Each row comes from the steps of one path. Every step used is in the known rows, and no mark comes twice. Write the path behind each row, first mark first.
Known rows:
W -> B -> D -> H -> R: [ 0.74  0.62 -2.59 -0.08 -1.66  0.26 -0.36 -2.82 -0.11  0.56  3.35 -0.94
  0.55 -1.61  1.17  2.34  1.04 -1.49  0.60 -0.38]
B -> D -> H -> R -> K: [-0.69 -0.98 -1.30 -0.32 -1.66 -0.91  0.89 -1.53 -2.00  1.30  2.39 -0.84
  1.44 -2.82 -2.10 -1.42  3.21 -2.53  3.54 -1.34]
H -> D -> B: [ 2.36 -0.43  1.70 -1.55  2.75 -2.65 -3.06 -1.36 -2.91 -1.67 -3.83 -1.46
 -2.12  0.86  1.60  0.28 -0.66  0.92 -0.37  0.87]
K -> R: [ 0.85  0.25  0.54 -1.00  0.53  1.75 -0.82  2.95  2.00 -1.63 -1.88  4.53
 -2.33 -1.58 -1.04 -2.56 -1.15  0.52 -3.08  0.59]
H -> R -> B -> W: [ 2.39  0.44  0.83  1.84  0.36  3.46  2.82 -2.94  0.71 -2.54 -0.53  0.80
 -0.44  3.54  0.67 -0.86  0.02  0.82 -0.20  1.07]
R -> K: [-2.81 -1.00  0.31 -2.23 -0.98  0.55  0.99  3.79  0.73  0.72 -0.80  0.56
  0.52 -0.41 -2.19 -2.75  1.06  0.35  1.18 -1.31]
B -> D -> H -> R -> K -> W: [-3.07 -0.81 -0.92  0.96 -2.77 -2.64  1.52 -0.23 -2.44  2.74  1.98 -0.65
  2.06 -0.32 -2.92 -1.11  2.42 -1.33  4.02 -1.35]
B -> R -> H -> D: [ 3.94  0.23  1.73  0.56  5.37 -0.77 -0.65 -1.58  0.95 -0.95  0.17 -1.32
 -0.44 -3.63  0.82 -0.07 -2.36 -1.45 -0.91  0.92]
H -> R: [ 1.57  0.88 -0.03 -0.95  1.60  1.24  1.85 -0.98 -0.44  0.65  0.74  1.04
 -0.95  0.02 -0.23 -2.44 -0.88  0.20  0.53 -0.19]
R -> B: [ 0.02 -0.05  2.20  0.02  0.80  1.18 -0.01 -0.38  0.52 -2.80 -0.46  0.44
 -0.08  1.67 -1.10 -1.48 -1.00  1.71 -0.79  1.42]
D -> H -> R -> K: [-0.51 -0.82 -0.72  0.01  0.01  1.44  1.70 -0.99 -1.33  3.55  1.45 -1.06
 -0.17 -1.26 -2.52 -3.38  1.66 -1.84  3.24 -1.26]
D -> B -> R: [ 2.37  2.85 -0.52 -1.93  2.78  0.05  1.81  0.32 -1.83  1.14 -3.04 -0.40
 -2.03  0.61  2.09 -1.46  0.37  1.07 -1.20 -2.26]
K -> W -> B -> R: [-3.13  2.19 -1.78  0.20  0.01  0.63  3.12  3.94  1.69  2.36 -0.40  0.23
  0.47  1.95  0.78  1.02 -1.03  1.81 -1.80 -2.04]
D -> H -> R -> K -> W -> B: [-4.83 -0.62 -2.01  1.58 -2.39  0.87  1.52  0.99 -0.42  5.80  2.55 -1.38
  1.33  1.96 -1.79 -0.13  0.60 -0.25  2.20 -1.29]
W -> B -> D -> H -> R -> K: [-2.61 -0.84 -2.91 -0.04 -3.48  0.24  0.21 -0.18 -0.33  2.07  4.03 -1.27
  2.46 -2.13 -0.67  1.76  2.85 -2.22  2.14 -1.23]
W -> B -> R -> H: [ 1.31  1.82 -0.61 -0.36  1.70  2.48  0.62  1.19  3.71  1.27  2.28 -0.38
 -0.04 -1.95  2.31  1.94 -2.55 -0.14 -2.45 -0.09]
R -> K -> W: [-5.30 -1.31  0.61 -0.88 -1.85 -1.12  1.52  4.89  0.04  2.14 -1.34  0.60
  1.16  2.03 -2.91 -2.52  0.33  1.64  1.47 -1.36]
H -> R -> B -> D: [ 1.02  0.48  0.63  0.96 -0.41 -0.50  0.91 -2.83 -1.32 -3.50  2.67  0.87
  2.06  0.21 -0.38  0.51  0.18  0.35  0.05  1.48]
K -> R -> H -> D -> B: [ 5.02 -0.62  3.06  0.52  3.15 -1.48 -6.33 -1.61 -0.41 -2.05 -2.25  1.66
 -2.80 -2.24  1.98  0.92 -3.51 -0.06 -3.43  4.20]
H -> R -> K -> W -> B -> D: [-6.42 -0.54 -2.19  0.57 -4.57 -1.77  1.49  3.38 -0.03  2.18  3.40  0.50
  3.96  1.26 -0.80  2.49  1.02  0.73  0.88 -1.18]

Write each row's path:
[ 0.55  0.02  1.97  1.27  0.55  2.17 -1.15  1.14  1.61 -3.77 -1.13  3.94
 -1.06  0.20 -1.74 -2.03 -1.58  1.38 -3.73  2.44] : K -> R -> B
[-4.20  0.56 -2.37 -0.83 -0.80  2.29  3.35  5.24  2.38  2.47  0.88 -0.40
  1.87 -0.71 -0.40  0.21  1.53 -0.05 -1.02 -2.88] : W -> B -> R -> K
[ 4.48  2.59  0.85 -1.15  3.56 -0.04 -0.30 -1.30 -0.61  1.49 -1.27 -0.67
 -1.73 -0.91  2.95 -0.19 -1.98  0.54 -1.40 -0.16] : D -> B -> R -> H
[ 2.02  0.30  0.40  0.93  3.54  0.34 -1.19 -0.36  2.62 -0.34  1.72 -1.94
  0.60 -2.71  2.44  3.29 -2.87 -1.16 -2.25  1.17] : W -> B -> R -> H -> D
[-2.77  0.12  0.39  0.88  1.91 -3.92  1.09  2.33 -3.84  2.48 -3.77 -2.18
  0.99  1.85 -0.57 -0.52  0.89  0.66  0.92 -1.58] : H -> D -> B -> R -> K -> W
[-0.26 -0.20 -1.82 -1.43 -2.48 -0.16 -2.01 -0.66  0.86 -1.23  1.21 -0.92
  0.18 -1.72  1.02  2.72  1.36 -1.07 -0.05 -0.83] : W -> B -> D -> H
[-1.53  0.54 -2.36  1.22 -2.41 -1.30  0.00 -1.53 -0.85  1.88  2.67 -0.63
  1.12  0.84  0.37  2.65  0.39 -0.33  1.10 -0.50] : K -> W -> B -> D -> H -> R
[-1.75 -0.44 -0.37 -0.76 -0.30  1.17  2.64  1.60 -0.40  2.24  1.39  0.49
  0.90 -0.45 -1.83 -2.90  0.77 -0.23  1.67 -0.90] : H -> R -> K
[ 2.68  0.52 -0.94 -0.52 -0.01 -0.80  0.16 -3.87 -1.97 -0.21  1.80 -0.39
 -0.38 -2.48 -0.34 -0.60  1.54 -1.98  2.13 -0.53] : B -> D -> H -> R
[-3.80  0.24 -0.54 -0.56 -1.66  0.09  0.08  3.57  1.75  1.35 -0.40  0.54
  0.01  3.21  0.51  1.16 -1.79  2.62 -1.40 -0.48] : K -> W -> B
[-3.98  0.02 -1.37 -0.92 -3.42 -2.32 -0.48  3.25  1.21 -0.90  0.61  0.88
  1.59  1.58  0.82  3.43 -0.35  1.92 -1.14 -0.62] : K -> W -> B -> D
[-0.05 -0.16  1.38 -0.36 -1.04 -1.23 -0.64 -0.86 -0.32 -5.17  0.53  0.68
  1.60  0.08 -0.64  0.70  0.56  1.02 -0.65  1.17] : R -> B -> D
[-6.04 -1.50 -1.88  0.03 -5.05 -2.00 -0.79  3.08 -0.02  1.96  1.46 -1.40
  2.48  0.48 -1.63  2.34  2.22 -0.27  1.82 -1.71] : R -> K -> W -> B -> D -> H
[ 5.84 -0.74  2.60 -0.10  2.49 -1.00 -3.73 -3.47 -0.23 -2.44 -3.74 -1.55
 -2.72  1.01  4.15  2.06 -1.54  0.01 -0.75  2.24] : R -> H -> D -> B -> W
[-2.83 -0.71 -0.36  1.39 -0.81 -0.30  2.06  0.02 -2.03  5.06  0.93 -0.83
  0.49  1.15 -3.25 -3.29  0.85 -0.68  3.75 -1.19] : D -> H -> R -> K -> W
[ 3.71  0.22  0.33  2.62  0.71  3.69  1.96 -5.66 -0.19 -1.23 -0.24 -0.69
 -1.35  2.70  0.04 -1.33  1.07 -0.87  1.22  0.85] : D -> H -> R -> B -> W
[ 3.85 -1.33  2.99  1.11  3.08 -0.32 -4.78 -0.15  2.25 -2.96 -0.34  2.63
 -1.66 -3.85 -0.15 -0.28 -3.83 -0.94 -3.24  4.01] : K -> R -> H -> D
[ 3.52 -0.46  1.30 -0.81  1.73 -0.96 -1.60 -1.86 -1.57 -2.92 -5.81 -1.12
 -2.73  2.59  3.21  1.04  0.64  0.51 -0.37  0.26] : H -> D -> B -> W
[ 1.35 -0.19  1.50  0.54 -0.32  2.80  1.38 -0.87  1.84 -4.17 -2.55  0.71
 -0.66  3.48  0.38 -0.67  0.41  1.46 -0.93  0.72] : R -> B -> W
[ 6.14 -0.74  2.58  1.27  2.23  0.04 -4.83 -1.80  1.02 -3.26 -4.32  1.99
 -3.66 -0.38  3.42  1.64 -2.11 -0.27 -3.60  3.55] : K -> R -> H -> D -> B -> W
[ 1.64 -0.22 -0.29 -1.91 -0.66 -1.29 -1.32 -1.75 -0.71 -1.84 -0.36 -0.39
 -0.72 -2.58 -0.59 -0.40  1.82 -1.41  1.36 -0.85] : B -> D -> H
